Every row comes from one small tree of marks. The marks that hang from a mark follow it in brackets, in the order of their numbers. Every link used is in the known rows. Which tree was each row made from?
Known rows:
j490[j217 j960]: [ 0.47  3.42  0.57  2.15  1.25 -3.25  0.70 -2.94 -0.20 -2.73  0.50 -0.71
  0.74 -1.39  0.79  1.50  0.70  1.81 -0.75  2.33  1.04  0.25  0.69 -2.12]
j490[j217[j280 j960[j288 j797]]]: [ 0.65  1.58  3.49 -2.19  3.27 -1.29  2.15 -2.46 -2.02 -1.36  3.47  2.65
  2.71  1.57  0.14  2.34  3.37  0.52  0.71 -3.08  1.77  6.54 -2.24 -1.55]
j413[j217[j280 j960[j406 j797]]]: [-2.37 -2.68  3.06 -3.03 -0.57 -0.60 -2.90 -1.27 -0.62  0.45  0.00 -0.84
  0.97 -0.35  0.12  1.91  5.44 -0.68 -1.65 -4.39  0.46  8.00  0.34  1.67]
j217[j960]: [-1.71 -2.63 -1.12 -1.06 -0.89  0.47  1.39  0.32 -0.74 -0.99 -0.34  1.29
  0.84 -0.20 -1.45  0.72  1.08  1.19 -0.40 -1.11 -0.44  2.37 -0.45  0.46]
j280[j960[j288 j797]]: [-1.21  0.07  3.51 -2.57  2.59 -0.29 -1.32  0.22 -0.22 -3.48  3.69  1.87
 -0.76  0.70  2.41 -0.09 -0.03 -1.13  1.18 -1.02  1.59  3.92 -1.65  2.24]
j490[j960[j288[j217[j280]]]]: [-0.29  0.85  1.72  1.24  3.19  1.29  1.42 -0.91  0.55 -0.15  3.10  0.85
  0.82  4.38 -0.99  4.01  4.95  2.68  0.54 -1.31  0.89  1.53 -0.48  0.10]
j288[j217[j960[j280]]]: [ 0.32 -5.23 -0.08  0.66  0.04  3.67  4.21  0.43  0.74  0.19  0.52  1.18
  1.41  0.76 -0.68  0.75  5.38  0.47  1.39 -3.19 -0.43  2.71 -2.26  1.44]
j217[j280 j960[j288 j406 j797]]: [-2.41 -0.59  4.05 -2.88  0.58 -1.01 -1.08 -0.68  0.16  0.65  2.11  2.32
  2.61  4.14  0.18  3.96  4.70 -0.23  0.12 -5.06  2.47  8.38 -0.53  0.69]
j217[j280[j960]]: [-0.30 -0.96  0.78 -0.44  1.15  1.71 -2.17  0.64 -0.45 -2.00  1.07 -1.13
 -0.49  1.46 -0.99  0.67  2.89  1.39 -0.81 -1.15  0.88  3.36  0.17  1.05]
j217[j280]: [ 0.57 -0.21  0.10 -0.10  1.04  1.37 -0.83  0.06 -0.26  1.28  0.10 -0.49
  1.13  1.77 -0.80  1.31  2.59  0.65 -0.90 -1.61  0.35  1.53  0.83 -0.53]
j490[j960[j217 j797]]: [-0.65 -0.75  4.73 -2.80 -1.47 -2.33 -0.75 -0.98  0.83 -1.96  1.76  1.43
  1.26 -0.76  2.17  0.93  1.89 -1.01 -1.59  0.16  0.52  0.82  0.98 -0.55]
j280[j960[j797]]: [-0.67 -1.48  2.78 -1.77  1.47 -0.31 -1.90  0.22 -0.08 -3.40  1.60 -0.66
 -0.19 -1.73  1.64 -2.16  0.59 -1.35  0.44 -0.53  0.87  2.82 -0.73  2.06]
j280[j960[j288 j406]]: [-2.75  0.70  3.06 -0.05 -0.57 -0.87 -2.68 -0.42  0.67 -3.11  2.11  1.44
 -1.86  3.06  0.38  2.21  0.70  0.62  1.01 -2.05  2.41  5.05 -0.38  2.10]
j217[j960[j406]]: [-3.04 -2.25  0.86 -0.17 -2.40 -0.55 -0.72 -0.59  0.61 -0.78 -1.21  0.69
  1.14  1.05 -1.76  2.14  1.83  0.65 -0.58 -1.93  0.87  4.52  0.19  0.54]
j413[j960]: [-0.77 -1.29 -0.54 -0.23 -0.78  0.07  1.00 -1.27  0.81 -0.06 -1.06 -0.21
 -1.49  0.61 -1.43 -0.20 -0.59  0.33  0.56 -0.05 -1.70  0.72 -0.87  2.32]
j413[j960[j217 j406 j797]]: [-2.22 -2.57  6.07 -2.24 -3.18 -2.44 -1.76 -1.67  2.30 -0.39  0.16  0.63
 -0.58  1.60 -0.16  0.87  0.84 -1.41  0.34 -2.42 -0.61  4.51 -0.86  1.75]
j288[j217[j280]]: [ 1.34 -1.64  0.34  0.96  2.15  2.55  0.96  0.59  0.03  1.31  1.42 -1.25
  0.84  2.37 -2.21  1.24  4.06  1.80  0.54 -2.55 -0.24  1.05 -1.26 -0.09]
j217[j280 j960]: [-0.87 -2.52 -0.50 -1.53  0.51  1.70  0.90 -0.28 -0.94  0.19 -0.44  0.52
  1.81  1.47 -2.01  2.23  3.62  1.89 -1.47 -2.38  0.21  3.96  0.26 -0.33]
j413[j217]: [-0.43 -0.34 -0.10 -0.97 -0.12 -0.40 -0.99 -0.36 -1.09  0.09  0.37 -0.51
 -2.41 -2.46  0.53 -0.70  0.74 -0.01 -0.71  0.01 -1.17  0.59 -0.49  1.18]
j413[j960[j217 j288 j406 j797]]: [-2.32 -0.86  7.16 -2.99 -2.15 -3.02 -0.42 -2.22  2.42 -0.36  2.26  3.14
 -1.14  3.65  0.49  2.15  0.48 -1.12  1.88 -3.79  0.41  5.64 -2.08  2.12]
j413[j217[j960[j406 j797]]]: [-3.30 -2.79  2.65 -2.90 -1.54 -1.92 -1.96 -1.05 -0.06 -1.08 -0.02 -0.28
 -0.22 -2.13  0.95  0.65  3.34 -1.11 -0.68 -2.50  0.36  5.81 -0.48  2.13]
j490[j960[j217 j406 j797]]: [-2.32 -0.20  6.40 -1.86 -3.00 -3.76 -2.82 -1.79  1.64 -1.47  1.22  0.87
  1.17  0.43  2.15  2.21  2.65 -1.12 -1.46 -0.72  2.09  3.61  1.66 -0.51]
j217[j280 j960[j288]]: [-1.13 -1.05  0.73 -2.17  1.02  1.60  1.82 -0.21 -1.18  0.24  1.97  2.87
  1.09  3.32 -1.12  3.75  3.33  1.49 -0.09 -3.47  0.81  4.94 -0.80 -0.10]
j288[j217]: [ 0.36 -1.49  0.28  1.38  0.95  1.47  1.13  0.45  0.95  0.20  0.52 -0.54
 -0.04  0.58 -1.88 -0.16  1.48  1.38  1.56 -1.13 -0.97 -0.57 -2.06  0.63]

Write each row's tree:
[ 0.19  0.35  4.05 -2.99 -0.53  0.84  0.47  0.42 -0.60  0.29  3.71  3.46
 -0.37  4.16 -0.18  3.53  2.51  0.56 -0.83 -3.00  0.76  3.14 -0.93 -1.81] : j960[j217[j280] j288]
[-1.85 -3.46  3.54 -0.74  1.05  1.19 -0.33 -0.41  1.12  0.38  0.60 -0.35
  3.39  2.71 -2.25  2.38  5.92  0.79  0.93 -5.47  1.02  6.53 -1.48  1.51] : j288[j217[j280 j960[j406 j797]]]
[ 1.07  0.67  1.81  0.40  0.76 -0.08  4.68 -2.42 -0.96 -1.41  2.37  3.37
  1.41  0.80  1.61  2.36  3.54 -0.60  1.29 -1.78  1.43  4.54 -2.26 -1.67] : j490[j217[j960[j280 j288]]]
[-2.78 -2.19  2.84 -1.88 -1.27 -1.72 -1.34 -1.03  0.51 -0.47 -0.52  0.67
  2.09  0.24  0.40  0.90  2.05 -0.99 -0.08 -2.98  1.17  5.70 -0.19  0.86] : j217[j960[j406 j797]]
[ 0.32 -0.72  1.48  0.46  0.09  0.97  3.31 -2.07  1.11  0.84  0.66  2.53
 -1.41  3.23  1.53  1.89  1.86 -1.23  2.02 -1.46  0.01  2.23 -1.09  2.49] : j413[j960[j280 j288]]
[-1.78 -1.29  2.55 -3.23  0.99 -0.71  1.11 -0.53 -0.45 -1.11  2.43  3.79
  1.27  1.05  0.85  1.17  1.10 -0.80  0.89 -2.52  0.95  4.48 -1.76  1.45] : j217[j960[j288 j797]]
[-0.12 -0.52  5.46  0.65  1.12  0.32  0.98 -1.04  2.67  1.18  3.14  1.76
  1.49  3.60  2.93  2.06  5.22 -3.07  3.51 -4.26  2.47  4.27 -2.67  1.68] : j960[j280 j288[j217] j406 j797]
[-0.28 -2.02  1.07 -0.98 -0.07  1.34  3.25 -0.41 -0.27 -0.15  1.88  4.00
  0.83  1.82  1.60  2.39  4.08 -0.48  0.95 -2.70  1.25  4.16 -1.22  1.28] : j217[j960[j280 j288]]
[ 1.09 -0.12  3.51 -1.36  4.39  1.72  1.00  0.11  0.97  1.06  4.14  1.10
  1.64  3.47 -0.19  1.54  4.51 -0.24  2.46 -4.19  0.66  3.02 -3.03  0.41] : j960[j288[j217[j280]] j797]
[-0.38  0.53  1.96 -1.11  2.17  1.42 -1.14  0.94 -0.85 -2.19  2.93  1.60
 -1.18  3.48 -0.16  1.82  2.74  1.13  0.28 -1.69  1.48  4.60 -0.59  1.23] : j217[j280[j960[j288]]]
[ 0.09 -0.88  1.52 -0.93 -0.28  0.77  2.17 -1.77  0.44  1.05  0.87  1.91
 -3.96  0.97  2.19  1.10  2.43 -1.01  1.41 -1.01 -1.33  3.32 -2.01  3.78] : j413[j217 j960[j280 j288]]
[-1.00 -2.88 -0.70 -2.32 -0.17  1.59 -0.01 -0.23 -1.78  0.00 -0.21 -0.61
 -0.68 -0.89 -1.35  1.71  4.64  2.09 -2.16 -2.35 -1.11  4.73 -0.10  1.00] : j413[j217[j280 j960]]
[-1.80 -1.12  4.64 -1.69 -0.74 -0.76  1.37 -1.50  1.13  0.52  1.74  3.54
  2.41  2.58  3.23  2.73  4.97 -3.17  1.45 -4.41  2.98  7.71 -0.76  1.58] : j217[j960[j280 j288 j406 j797]]
[ 1.04 -0.81  1.85  1.15  1.82  2.20  3.45 -0.05  1.32  1.07  3.25  2.36
 -0.06  3.10  1.46  1.01  3.90 -0.81  3.05 -2.90  0.86  1.20 -3.06  1.37] : j960[j280 j288[j217]]
[-0.64  2.26  3.19 -2.03  2.08 -2.59 -0.34 -1.38  0.66 -1.08  2.71  2.35
  0.61  1.29  3.08  1.68  1.35 -0.81  0.41  0.30  2.05  1.45  0.78  0.73] : j490[j960[j288 j797]]
[-2.71 -0.66  7.56 -3.71 -1.61 -2.14 -3.23 -0.14  0.98 -3.63  4.06  2.62
 -1.01  2.07  1.97  1.65  1.47 -1.68  1.05 -3.15  2.41  6.48 -1.60  1.34] : j280[j960[j217 j288 j406 j797]]
[-1.11 -1.81  1.81 -2.59  0.67 -1.06 -0.47 -1.57  0.72 -0.35 -0.14 -0.96
 -2.88 -2.54  0.79 -1.53  0.17 -1.05  0.63 -0.26 -2.36  2.18 -1.75  3.49] : j413[j217 j960[j797]]
[-2.49  1.17  7.66 -3.00 -1.68 -3.91 -2.20 -1.92  1.44 -1.48  3.02  2.90
  0.72  2.38  2.65  3.57  2.50 -1.30 -0.61 -1.78  2.36  4.22  0.87  0.02] : j490[j960[j217 j288 j406 j797]]
[-2.54  0.75  2.73  0.64 -1.03 -1.60 -0.16 -2.32  1.89  0.33  0.05  1.49
 -2.31  4.43 -1.26  2.82 -0.38  0.42  2.05 -2.05  0.33  4.21 -1.19  2.49] : j413[j960[j288 j406]]
[-2.08 -0.92  1.66 -0.02 -1.39  0.11 -2.49 -2.12  0.72  1.68 -1.52 -1.94
 -3.07  1.38 -1.71  2.17  3.30  1.16 -0.95 -2.31 -1.42  4.99  0.33  2.85] : j413[j217[j280] j960[j406]]
[-1.03  0.02  3.10  1.16 -1.45 -0.22  1.01 -2.39  2.21  1.71  0.33  1.84
 -1.84  4.53  1.10  3.29  2.76 -1.53  2.05 -2.80  0.88  5.13 -1.06  2.88] : j413[j960[j280 j288 j406]]
[-1.56 -1.09  6.04 -2.76 -2.81 -2.51 -2.79 -0.12  1.56 -0.36  1.30  0.87
  1.12  1.06  1.35  0.81  1.24 -2.48 -0.18 -2.73  1.39  3.83 -0.71 -0.48] : j960[j217 j406 j797]
[-1.36 -0.21  2.57 -3.23  1.27 -1.51  0.00 -2.14  0.06 -0.56  1.69  1.25
 -3.29 -0.47  1.47 -0.63  0.05 -1.10  1.72 -1.12 -1.54  3.31 -2.69  3.65] : j413[j217 j960[j288 j797]]
[-0.23 -2.00  6.52 -1.86 -3.23 -1.31 -1.25 -0.87  1.98  0.79  1.45  1.60
  1.82  1.38  3.58  0.99  4.67 -4.31  0.01 -3.55  2.22  4.91 -0.12  0.29] : j960[j217 j280 j406 j797]
[-2.07  1.02  5.37 -1.78  1.98 -1.00 -3.81 -0.65  0.81 -1.73  3.13  0.52
  0.47  3.88  1.44  2.73  3.77 -0.75  0.93 -3.72  2.92  7.84 -0.26  1.98] : j217[j280[j960[j288 j406 j797]]]
[ 0.57  0.11  2.57 -0.72  0.95 -1.16  0.61 -1.97  1.27 -0.41  0.79  0.51
  2.68 -1.00  4.56  0.11  4.30 -2.84 -0.44  0.31  1.80  1.43  2.26  0.50] : j490[j960[j280 j797]]
[-0.94  0.54  7.30 -3.32 -0.83 -2.02 -2.48 -0.70  0.87  1.27  3.50  2.94
  1.36  4.38  1.55  3.46  3.94 -1.27 -0.11 -4.86  1.76  6.27 -0.79 -0.64] : j960[j217[j280] j288 j406 j797]
[ 0.91  2.95  4.68 -1.48  4.27 -1.62 -1.02 -1.84 -1.63 -3.83  4.07  0.99
  0.81  1.30  1.36  0.85  2.47  0.26  1.34 -1.66  2.64  5.82 -2.29 -0.34] : j490[j217[j280[j960[j288 j797]]]]
[-0.36 -1.69  0.07 -0.90  0.39  1.05 -0.64 -1.49 -0.89  1.41 -1.03 -1.63
 -3.09  0.06 -1.56  0.83  2.71  1.59 -0.51 -1.23 -1.90  3.03 -0.25  2.70] : j413[j217[j280] j960]
[-0.17 -1.18  2.50 -1.71  2.23  1.13 -2.66  0.34 -0.54 -1.99  1.89 -0.87
  1.13  0.91  0.82 -0.29  3.49 -0.12 -0.54 -1.66  1.39  4.49  0.15  1.34] : j217[j280[j960[j797]]]
[-0.79  0.15  4.17  0.45 -0.79 -2.58 -1.50 -2.62  2.24  0.56  0.02  0.03
  3.02  0.65  4.71  1.85  5.28 -3.43 -0.68 -0.83  3.10  3.78  2.61  0.94] : j490[j960[j280 j406 j797]]
[ 0.32 -3.35  2.10 -2.03 -0.41  0.87  2.18 -0.40  0.12  0.24  0.43  1.73
  2.64 -0.38  2.58  0.12  4.59 -2.68  0.30 -2.23  1.05  4.31 -0.40  0.98] : j217[j960[j280 j797]]
[-1.13 -4.69  3.28  0.17 -0.78  0.95  1.69 -0.61  2.29  0.61  0.55  0.28
  2.78  1.03  1.08  1.19  6.31 -1.83  1.92 -4.77  1.01  5.93 -2.21  1.88] : j288[j217[j960[j280 j406 j797]]]
[-0.80 -4.04 -0.28 -1.46 -1.41  1.82  1.96 -0.53 -1.21 -0.27 -0.40  1.03
 -1.08 -2.35  1.56  0.42  5.20 -0.83 -1.07 -1.39 -0.69  3.64 -0.77  1.80] : j413[j217[j960[j280]]]
[-2.22 -0.69  3.45  1.12  0.55  0.74 -1.24  0.10  1.50 -3.30  2.79  0.50
 -2.35  3.67 -1.29  2.11  1.70  1.66  2.66 -2.44  1.61  4.62 -2.58  2.94] : j280[j960[j288[j217] j406]]
[-0.42  3.68  4.07  1.26  0.68 -5.48 -1.90 -4.23  1.02 -2.26  0.20 -1.22
  2.08 -0.92  2.17  1.62  1.84 -0.45  0.08  0.71  2.36  3.49  1.27 -1.56] : j490[j217 j960[j406 j797]]
[-0.29  0.39  3.90 -0.48  0.90 -2.35 -0.60 -3.03 -0.43 -0.81  0.65 -0.62
  3.53  0.85 -0.75  2.46  4.63  0.15 -0.07 -3.66  2.12  7.66 -0.60 -2.20] : j490[j217[j280 j960[j406 j797]]]
[ 0.32 -1.62  3.29 -0.24 -2.70 -0.48  1.84 -1.11  0.91 -0.62  1.00  2.05
  0.65  0.19  2.76  2.26  4.73 -1.19 -1.88  0.32  0.94  0.96  1.34 -0.57] : j490[j960[j217 j280]]
[-1.80 -3.10  1.27  0.54 -2.63  0.56  0.96 -0.93  0.96  0.54 -1.33  1.10
  1.88  1.40  0.64  2.40  4.89 -1.05 -0.32 -2.77  1.65  5.71  0.61  1.01] : j217[j960[j280 j406]]
[ 1.38  4.66  4.67 -0.22  4.09 -3.40  0.41 -3.78 -0.81 -1.41  3.44  1.39
  2.49  1.85  2.39  3.03  3.56  0.57 -0.10 -0.18  2.32  3.30  0.30 -2.18] : j490[j217[j280] j960[j288 j797]]
